Each row was made from one small tree. The marks that hang from a mark follow it in brackets, in alphabetical order. Every link used is in the known rows. Write each row's tree.
Known rows
lubam[punusek[retul]]: [ 23   2   3  -1  -6   9  25  36  13  24  22  18   9  18   8 -27   6   0
  -9  20   8  -3   0   6  -2  -5  -3  14   0 -19  13  18  -1   3  11   5
   3  46 -13   0  -5]
zoraf[retul]: [ 10  -2   7 -11 -11   6  13   2   4  -8   0  -7   4   5   4  -5   7  -2
 -13  19  -3  -6  -5   0  -9   0  28   2  -5   1  19 -22   5  -3   3  11
  -5  31  -6 -14  -5]
zopu[zoraf]: [ -6 -14   4   8   6  10  19  -8  10   0   7  -7   2   4   8  -8  10  -3
 -20  21   2  -9   1  -5  -1   0  19   1  -1   6   7  45   0   1  14  -6
  -1  24  -3  14   0]
zoraf[retul[lizad punusek] zopu[regi]]: [ 26  23 -14 -12  -5  -2  25  10 -12  -4  -8 -15  15  -8  21  12  -1  -4
  11 -56  -3 -10  16  -4 -21  16   0  -5  -3 -11  12 -32   1  -5 -15  22
   1 -39  10  -7  -3]
lizad[noke retul[punusek]]: [ 19 -11   7  19  -1   0 -13   6   3  31  14  16  15   3 -11  -1  -9   6
 -12 -11  -6  -4   3   5  11   0 -22  24  12  -6 -18 -22   7   2   5  -3
   4  29   2  -2   4]
zoraf[zopu[regi]]: [ 15  -1  -9  -6   0   6  54  30  -3  16  -5  24  12  -7  26 -18   3  -3
 -18   5   8 -15   5 -12  -6  10 -15   4 -15 -17  33  30   1  -2   6  13
 -10  22   6  17   1]
tiva[kame retul[lizad punusek]]: [  8  14 -10   7   2  -7 -19  10 -14  21  -6  -6 -17  -2   3  31  -5   1
   6   2  -5   0   8  -2   7   4  -7 -10   5   7 -10 -37   0   3 -12   1
  -6 -12 -10  -9   3]
punusek[retul]: [ 10  -5   6  -7  -7   7  27  26   8   9  12  22   7   6   8 -19   8   0
 -17  26   2   0  -5   3  -1  -7  14   7   2 -13  14  16   4   5  11  -6
  -6  67  -4 -15   2]
zoraf[zopu[regi[retul]]]: [ 17  -3 -17  -1  -8   9  54  12  10  -1   2  26   9  -1  29 -13   2  -4
 -25   2  14 -10   5 -12   6  12 -18  -3 -14 -22  34  47   7  -2  14   9
 -14  20  17  18  12]
zimig[retul[lizad]]: [  3   5  -9  10 -13   5  10   2  -6 -38   8  -9  -2   0  15   7   2   3
  -2   8 -10   7   7   6   2  -2  17 -14  -4  10  19 -47  -7  -2  -7  -8
  -2 -22  -9 -10   8]
kame[tiva[retul[lizad punusek]]]: [ 20  15 -18  16   2  -3 -38 -18  -9 -69  12   9 -20   4 -13  28 -15  -3
   5 -35  -6  -1   7   5   7   6 -10 -14   9   7  -6 -18 -12   4  -4   5
  -1 -29  -5   3   4]
gita[tiva[retul]]: [ -8   0  -1   8   1   8   5  -3   0  -9   0  23 -21   6 -10  -4   1  -2
 -17  16  12 -11 -10   9   7 -11   7  -3  -6  15  24  11  -7   1  16  11
   1  16  -2   4  10]
punusek[retul[lizad[noke]]]: [  3  -5  14  10 -12   0   4  26   1   7   4  12  14   0  -9 -15  -2   7
  18   2  -6   8  -8   5  -4  -9  -3  15  11  -6  -9 -17   3   4 -10 -20
   4  16  -3 -19   1]
lufuse[zulip[tiva[kame]]]: [-27 -15  10 -29  -7  -8  -1  25 -26   0   0  22 -26   2  13 -19  15  -4
 -19  34   9   5  -6  12  18  -4  -3 -11   7 -10  15  23   1  -3  -1  -2
   2  51 -19  18   1]
zimig[retul[lizad[noke] punusek]]: [ 13   4   3  22  -9  -1 -16  -9 -15 -31   6 -14  19  -1   4   4 -11  11
  12 -20 -14   7  14   1   8   2  -6  -4   9   2 -16 -69  -8   0 -21 -16
  15 -37  -4  -6   3]
gita[tiva[kame retul[punusek]]]: [ -1   8  -7   5   6  -6  -8  -4 -13  37  -7  16 -27   2  -3  14  -2  -2
 -20   4  12  -8  -5   2  13  -5  -7  -8  -1   6  -8  13 -11   4   1   7
   0  13  -5   9   8]
kame[tiva[retul]]: [ 12  -1 -10   6  -2   3 -16  -8   3 -53   5  32 -18   6 -13   5  -6  -3
 -14  18   3 -13 -12   5  12   0   2  -7   0   9  18  30  -9   2  16   4
  -7  21  -7  17   6]
zopu[regi zoraf]: [ -5 -14  -8  -5  11   5  29  10   4  22  -4   6   3   0  28 -13  11  -4
 -24  10   7 -17   2  -6   4   6  12   3  -6  -7  22  24   0   0  14   5
  -1  36   3  21   2]
kame[tiva[retul[lizad[noke] punusek]]]: [ 15   8  -5  22  -1  -6 -54 -22  -9 -54   4  15  -4   2 -28  22 -22   4
  21 -30  -9  -1   0   3  13   4 -24   0  14   8 -24 -14 -13   4 -12  -6
  11 -33  -3   8   1]
lubam[punusek[retul[lizad[noke]]]]: [ 13   5  12  15  -8   3   5  36   9  25  12   8  18  11  -9 -18  -6   7
  25  -2   0   9  -2   8  -4 -10 -20  22   7 -12 -11  -7  -2   2 -10 -11
  15  -5 -14  -5  -5]
zoraf[retul[lizad[noke] punusek] zopu]: [ 23  17  14   9 -13  -2   0 -15  -7 -11  -3 -20  29  -6 -11   7 -10   2
  30 -42 -12  -1   9  -6 -23   8  -8   7   5   3 -19 -23   1  -5 -24   0
  14 -55   3  -9 -10]
zimig[retul]: [ 11  -4  -5   2 -11   9  14   1  -1 -30  10   4   4   4  16  -8   5   2
 -24  30  -2  -5   3   2   7  -1  23  -7  -7   4  27 -23  -6  -2   6  -7
  -2  20  -8   0   5]
tiva[kame retul]: [  1  -1  -4  -6  -1   1   4  23  -2  30 -11   9 -16  -1   4   9   2  -1
 -15  52   6  -9 -10  -5  13  -1   7  -1  -6   3  17   9   3   0   5  -2
 -10  45 -12   5   5]
regi[retul[punusek]]: [ 19  -5  -6  17  -5   5   3 -17   4 -17  23   4   2   9  15   3  -2  -1
 -32  -1   1   4  12  -7  13   4 -13  -7   5 -14  -7   6  10   4   7   4
  -8  32   9   0   7]
noke[zoraf[retul[lizad punusek] zopu]]: [ -5  16   4 -12   2   0   3 -24   2 -13  -3 -39   8  -4  -9  10   6  -4
  16 -41 -12  11   8  -3 -32   3  15 -10  -3   4 -17   9   6  -3 -10  10
  -6 -48  11 -18 -15]
didov[tiva[kame retul]]: [  8  -2  -2 -18   7 -12 -23  21   9  34  -8  19 -24  -4   4   7   1  -7
  -7  65  13 -13 -11   2  13  -4   2  -1  -2   5  11  -8 -13  -3  10 -11
  -7  26 -12  12   2]
regi[retul[lizad[noke] punusek]]: [ 10  -5   1  28  -9  -2 -15 -11   0 -11  13  -2  12   3   0   9 -14   8
   6 -21  -7  15  10  -7  12   2 -28   2  11  -8 -31 -27   6   3 -13 -11
   3 -16   8  -5   7]
retul[lizad]: [ -2  -3   0  11  -5   3   9  18  -5  -6   6   5  -5   0  10  -2   2   0
   0  10 -12  12   5  -3  -7  -4  -3  -5  -3   8   8 -28   4   1  -6  -1
  -8   3 -11 -12  -1]
didov[tiva[kame retul[lizad]]]: [  0   6  -6 -12   5 -13 -28  19   4  27 -10   6 -30  -7   3  22  -2  -6
  13  40   5  -2  -6   4   6  -5  -3  -8   0  12   3 -37 -15  -4  -2 -17
  -4 -16 -12   3   4]
zulip[tiva[kame]]: [-20 -11   9 -18   0  -4   4  14 -13  26  -2  16 -19  -2  24 -27   8  -2
 -15  36   6  11  -8  -1  13   2  -1  -1   1  -6  12  42  -2   0  11  -3
  -7  38 -18  12   2]
zulip[tiva[retul[lizad punusek]]]: [  0  13  -1   5   3  -3 -35 -19 -21 -41  10  -4 -13   2   4   0  -9  -2
  18 -31  -6   5   8  10  10   7   1  -2  11   9   9 -20  -4   4   7  13
   6 -26  -5  -7   4]
zoraf[zopu]: [ 13   0   4   5  -5  10  42  12   0  -1   7  17  10  -2   9 -15   5  -3
 -14  19  -3  -5   5 -12 -11   4  -5   1 -11  -1  18  47   0  -2   6   2
  -7  14  -1   8  -2]

Write each row's tree
[  2   1  21 -12   4   0  -5 -32   8   0  -9 -25  28  -3 -21  -9   0   3
   7 -17  -5  -1  -3  -8 -21   3   7  10   0  -8 -25  30   3  -3  -5   2
   7 -16  11  -1 -18] : lizad[noke[zoraf[retul[punusek] zopu]]]
[-26  -2   5 -20   0   0  -5  -9   7  -6  -5 -30  -9   0 -10   2  10  -1
   7  -3  -9  14  -8   5 -22  -9  32  -9  -6  14  -3 -23  10  -4  -2   7
  -9  -9  -1 -27 -10] : noke[zoraf[retul[lizad]]]
[-12   3   3   1   1   4  -6 -20   8 -18  -2 -37  -1   2   0  15   7  -5
  14 -16  -4  -2   3   4 -18   1  41  -5   1  17   2  -7   1  -4   1   0
   5 -22  -2 -10  -3] : zopu[zoraf[retul[lizad]]]
[ 36  16  -9 -18  -2   2  33  -5  -6   2  -7  -2  21  -3  22  -1   2  -5
  -6 -37   4 -19  12  -8 -17  18   3   2  -5 -21  18 -13   1  -4  -4  28
  -1   0  13   4  -5] : zoraf[retul[punusek] zopu[regi]]
[  5   5   0  17   1 -10 -30  11 -14  30 -11  -4  -2  -6 -10  19 -13   8
  22   4  -7   2   1  -5  12   2 -22   3   7   4 -26 -36  -2   2 -20  -9
   6 -17  -9  -2   2] : tiva[kame retul[lizad[noke] punusek]]
[-17 -14   6  12   4  -5 -24 -27  10  -7   9 -18   7   2 -14   2  -7   7
   0 -14  -8  26   4  -5   8  -6 -21  -1   7  -5 -43  -3  11   4  -7 -11
  -2 -23  16  -8  -2] : regi[retul[lizad[noke[zoraf]] punusek]]
[-16  -5  13  -3   5   1  -3  21  20  31   8  -4  11  10 -20 -30   2   7
  24   1   1  19 -10   8  -7 -14 -10  17   4  -9 -26  13   1   2  -3 -13
  11  -6  -7  -9 -13] : lubam[punusek[retul[lizad[noke[zoraf]]]]]
[ 17   7  -3 -11  13 -14 -38   4   2  37   0   6 -18  -2   5  19  -3  -7
  -9  34   9 -14   1  -1  13   2  -8  -2   4  -2 -11 -28 -15   1   3  -7
   0  12  -9  12   1] : didov[tiva[kame retul[punusek]]]
[-12  -8 -22   9   5   5  21  -5  12   0   2  -6  -7   0  27  12   5  -5
 -10 -17  11  -1   8  -3  13   6   5 -10   0  -4  13  24   6   0  11   0
  -5  -4  16  14  14] : zopu[regi[retul[lizad]] zoraf]
[ 24  25   1   3 -11   2  12 -13  -8 -28   3 -29  14  -4   3  17  -2  -4
  18 -46 -12  -1  15  -4 -29   9   7  -6  -1   1  -3 -19   2  -4 -16  13
   2 -47   2 -14  -7] : zoraf[retul[lizad punusek] zopu]
[ -8   6  -9   4  -2  -3  -1  25  -8  23 -12   4 -23  -4   3  22  -1   0
   7  27  -2   1  -4  -1  10  -3   1  -8  -5  17  10 -24   0   0  -7  -3
 -11   0 -14  -5   6] : tiva[kame retul[lizad]]
[  1   1 -21  13   9  -2   1 -17   5  -7   9 -14  -1   2  30  21   0  -3
  -7 -48   8  -1  22  -6  12  13  -5 -11   6 -13  -5   4   3   2   4   3
  -1 -15  20  10  11] : zopu[regi[retul[lizad punusek]] zoraf]
[ 17  11  -9  14  -8   2  -7 -12 -14 -37  13 -16   4   1  17  16  -4   4
  -3 -21 -12  10  19   5   0   3   9 -15   2   1   2 -69  -5   1 -11  -4
   3 -28  -6 -13   5] : zimig[retul[lizad punusek]]
[-21  -1  18  -6   0   3  15   4  14   7  -1   0  20  -6 -23 -20   4   3
  24  -6  -5  17 -11   2 -19 -10  -2   9  -1  -4 -17  57   3   1  -4 -23
   1 -20  12  -9  -8] : punusek[retul[lizad[noke[zoraf[zopu]]]]]
[-30 -13  17 -10   3   0  -4  12  13  15   1  -1   9  -1 -21 -19   4   7
  18   7  -6  21 -15   7  -9 -16   4  11   7   0 -24  11   5   4  -3 -21
   0  14   3 -21  -7] : punusek[retul[lizad[noke[zoraf]]]]
[-14 -15  -7  16   2   2  11  -6  12  11  -3  -4   8  -3  13   1  -3   2
   6 -13  10  -2   1  -6  15   5  -8   5   2  -5  -4  17   5   0   2 -13
   6 -11  17  18  12] : zopu[regi[retul[lizad[noke]]] zoraf]
[ -4   0   5 -11  -3  -3 -34 -14 -27 -69  12  13 -12   9  -7  -3   0  -2
 -10 -13   3  -8   6  19  21   2   3  -6  16  -8  16 -19   0   4   9  20
  14  24  -6  10   2] : lufuse[zulip[tiva[retul[punusek]]]]
[-25   1   3 -10  -9  -4 -26  -1 -25 -73   7  14 -25   5  -9  -1   2  -4
  11  -1  -1   0  -2  23  15  -5   9  -9   9   9  28 -27   2  -1   3  12
  13  -3 -13   2   7] : lufuse[zulip[tiva[retul[lizad]]]]
[-14 -18   5 -19   9   0  36   8   5  35 -16  13  22 -10   2 -37   4   3
  -3  16   7  -5 -10 -12  -7   3 -19  14 -13 -16   6  53   4  -2   3   0
  -2  13  15  20  -8] : lizad[noke[zoraf[zopu[regi]]]]
[-11  -1  12   8   9  -2  -2 -17  -2   4  -2 -19  20  -8 -17 -11  -5   4
  20 -24 -14  14   7  -9 -16  -1 -24   3  -2   1 -38  25   1   0 -13  -8
   4 -48   9   1 -15] : retul[lizad[noke[zoraf[zopu]]] punusek]
[-15  -1   4 -17   1  -4 -11   7 -12   9  -9  15 -25   0  10 -14   2  -3
  -6  38  10  -1 -14   3  20   3  11   0   0   8  26  38  -5   0  18   3
  -6  28 -15  14   8] : zulip[tiva[kame retul]]
[ 25   8 -13  10   3  -1 -33 -17  -3 -55  12  23 -14   8 -12  17 -12  -2
 -15 -10   1 -13   2   2  12   7  -7 -10   7   0   3  13 -11   5   8   9
  -2  11  -3  11   3] : kame[tiva[retul[punusek]]]
[-14   0  -7  -1   1  -1   6  15  -4  38 -15  25 -35   1  -4   7   4  -3
 -16  32  16  -7 -16   4  12 -11   0  -9  -7  13  12  27  -9   1   7   2
  -6  23  -9  10  11] : gita[tiva[kame retul]]
[  4   6  -6 -35  10  -1  22 -16   2  12 -13 -20  15  -4  12  -9   9  -4
 -10 -32   6 -10   4  -7 -20  11  14  -3  -9 -19   7  12   5  -3   3  25
  -6  -1  18   0 -13] : noke[zoraf[retul[punusek] zopu[regi]]]
[ 31  15   6  -4  -8   6  17 -12  -4 -15   5 -15  18   1   5   5   2  -5
  -6 -20  -4 -10  12  -7 -22  11  11   1  -3  -8   4   7   1  -4  -2  14
   0  -7   3  -4 -10] : zoraf[retul[punusek] zopu]
[ 26   5  -1  -6  10  -8 -39 -15   5  -9  11   7  -5   3   0   9  -6  -6
  -7  20   4 -18   6   4   7   1  -3   4   6  -2   2 -41 -14   1  11   3
   6   7  -3   6   0] : didov[tiva[retul[punusek]]]
[-18   9   6 -18  -2   5  15 -12  11 -13  -7 -32   0  -5 -12   1  10  -4
  16 -14  -7  10  -4   0 -32  -3  25  -8 -13  13   1  25   8  -6  -4   5
  -9 -40   6 -15 -10] : noke[zoraf[retul[lizad] zopu]]
[  6   7  -5  -1   5  -7 -29   2  10 -16   2   6 -15  -1  -4  12  -5  -6
  15  23   1  -6  -2   8   2  -6   3  -1   0  16  14 -49 -13  -2   5  -5
   2 -23  -7  -3   4] : didov[tiva[retul[lizad]]]
[-10 -20   9   4  11   0 -17  -5  12  42   9   2   9   1 -24  -4  -1   6
 -12  -9  -5   8  -6   7   6  -8 -12  20   7  -5 -31   0  12   2  11  -4
  -2  30  10  -6  -4] : lizad[noke[zoraf] retul[punusek]]
[  1  -1  13   3 -14   0  -5   4   0  -5  -8 -17  15  -2 -13   0  -4   6
  24  -2  -9   5  -8   2 -11  -3   9   8   2  10  -7 -48   4  -5 -17  -4
   7 -15  -9 -19  -5] : zoraf[retul[lizad[noke]]]
[  7 -10 -17   7  10   4  15 -18   9   1  10  -3   4   6  32   6   4  -5
 -32 -25  14  -9  15  -8  17  14   1  -5   4 -21   0  28   4   3  15   7
  -2  27  22  20  11] : zopu[regi[retul[punusek]] zoraf]
[-13 -10  -9 -24  11   3  47  13   7  21 -10  12   8  -7  16 -28  13  -3
 -20  12   6  -4  -2 -10 -10   4  -5   1 -17 -12  23  53   5  -2  12  11
 -15  19  13  13  -7] : noke[zoraf[zopu[regi]]]
[-15 -16   9  -1   5   7  24   1  23  34   2  11  13  -5 -28 -17   2   1
  -4  12  -1   3 -15   3  -6  -8 -10  23  -8   2  -9  68  11  -1  17 -11
  -3   9  12   8  -2] : lizad[noke[zoraf[zopu]] retul]
[-15  -5   5   5   3  -3 -27 -26  -6 -23   1 -27  15  -3  -8  -1  -2  10
  11 -16 -12  16   6   3   1  -5   4  -4   4   6 -30 -45  -2   1 -15 -18
   9 -38   4 -10  -3] : zimig[retul[lizad[noke[zoraf]] punusek]]
[-17   2   4  24  -1   0 -16  -3  -5  -5  -9  17 -13  -1 -27   0 -10   4
  18   0   5  -1 -13   9   5 -13  -9   4   0  25   1 -17  -8   0  -4  -5
  12 -29  -4   0  10] : gita[tiva[retul[lizad[noke]]]]
[ -6 -15 -15   3   6   8  28 -10  16   3   5   3   1   4  27  -4   9  -4
 -32   4  18 -11   3  -7  18   9  10  -3  -3 -14  23  47   6   1  22   2
  -6  32  17  20  14] : zopu[regi[retul] zoraf]
[-33 -19  14   4   7  -1  -6   2   4  14  -5  -9   4  -3 -17 -16   0   7
  13  19 -11  19  -9  -3  -6 -11  -9   8  -2   9 -22  -6   7   0  -9 -15
  -2  -5  -2 -11  -9] : retul[lizad[noke[zoraf]]]
[-37  -9   5  -6   8  -8 -26   7   4  33 -22 -11 -11  -8 -26   8  -2   6
  18  40  -3  11 -19  -2   7 -11  -3   4  -2  17 -21   2   4   0  -6 -17
  -3  -5  -4  -3  -3] : tiva[kame retul[lizad[noke[zoraf]]]]
[  5  -3  -8  11 -11   3  35  14   5   4  -5  19  19  -8  14  -6 -10   4
  11 -14   8   0   3 -10   6   9 -36   7  -6 -13   9  18   4  -3  -6  -5
  -2 -23  19  15  11] : zoraf[zopu[regi[retul[lizad[noke]]]]]
[-21 -18  23 -20   0   1  -6 -12  13   8 -10 -18  13   1 -23 -20   7   5
  -1  23  -3   4 -19  -1 -11  -8  22  11  -2   5  -9   0   9  -3   2  -4
   3  25   2  -9 -14] : lizad[noke[zoraf[retul]]]
[ 17  10  -1   6  -6   5  17  43  10  15  19   9   3  14   6 -10   3   0
  13  -5   1   9   5  11  -6  -7  -8   7   2 -11   4 -11  -1   3   0   2
   4   3 -14 -10  -4] : lubam[punusek[retul[lizad]]]
[ 15   5  -6  -1   3  -5 -11   7 -10  28  -3   4 -11   0   4  16  -3   1
 -16  24   0 -10   3  -6  14   6  -3  -3   2  -1  -4 -12   1   3  -1   7
  -6  31  -7   3   2] : tiva[kame retul[punusek]]
[ 16  12  -7  16   2   2 -17  -5 -11 -24   6  -8  -6   2  -3  22 -10   0
   8 -16 -11  -3  13   1   5   2  -3  -5   5  10  -3 -53   2   5  -5  11
   0 -17  -4 -15   2] : tiva[retul[lizad punusek]]
[-23  10 -12   7   2  -6  -6  12  -8  33 -15  12 -40  -3  -4  17  -1  -2
   4  16  10   0 -10   8   9 -12   0 -14  -6  26   7   6  -9   0  -4  -2
  -5 -15 -10   0  12] : gita[tiva[kame retul[lizad]]]
[ -1   5  14  13   2  -3 -27 -32  -1 -10  -3 -44  21   0 -13  16  -4   1
  26 -42 -10  -1   6   0 -12   5  21   4  16   8 -33 -22  -2  -2 -12  -6
  19 -42   3  -4  -8] : zopu[zoraf[retul[lizad[noke] punusek]]]
[ -8  -1  -5 -41   5   3  38  -4  11  11 -16  -8  12  -7   8 -17  14  -5
  -9  -6   9  -9  -8  -5 -21   5  21   1 -18 -10  29  34   7  -5  10  19
 -11  13  15   4 -10] : noke[zoraf[retul zopu[regi]]]
[-10  17 -13  12   5  -8 -14   3 -18  27 -10   6 -34  -3  -5  28  -5  -2
   3 -14   6   2   2   6   8  -7  -9 -17   2  15 -13 -10 -11   3 -10   4
  -2 -25  -7  -2   8] : gita[tiva[kame retul[lizad punusek]]]
[-14  -7  23 -18  -1   4  14 -17  15   9 -13 -17  26  -3 -23 -20   7   1
   8  11  -5  -1 -16  -6 -23  -2  15  11  -9   3  -7  47   7  -6   2   0
   1  -6   8   2 -14] : lizad[noke[zoraf[retul zopu]]]
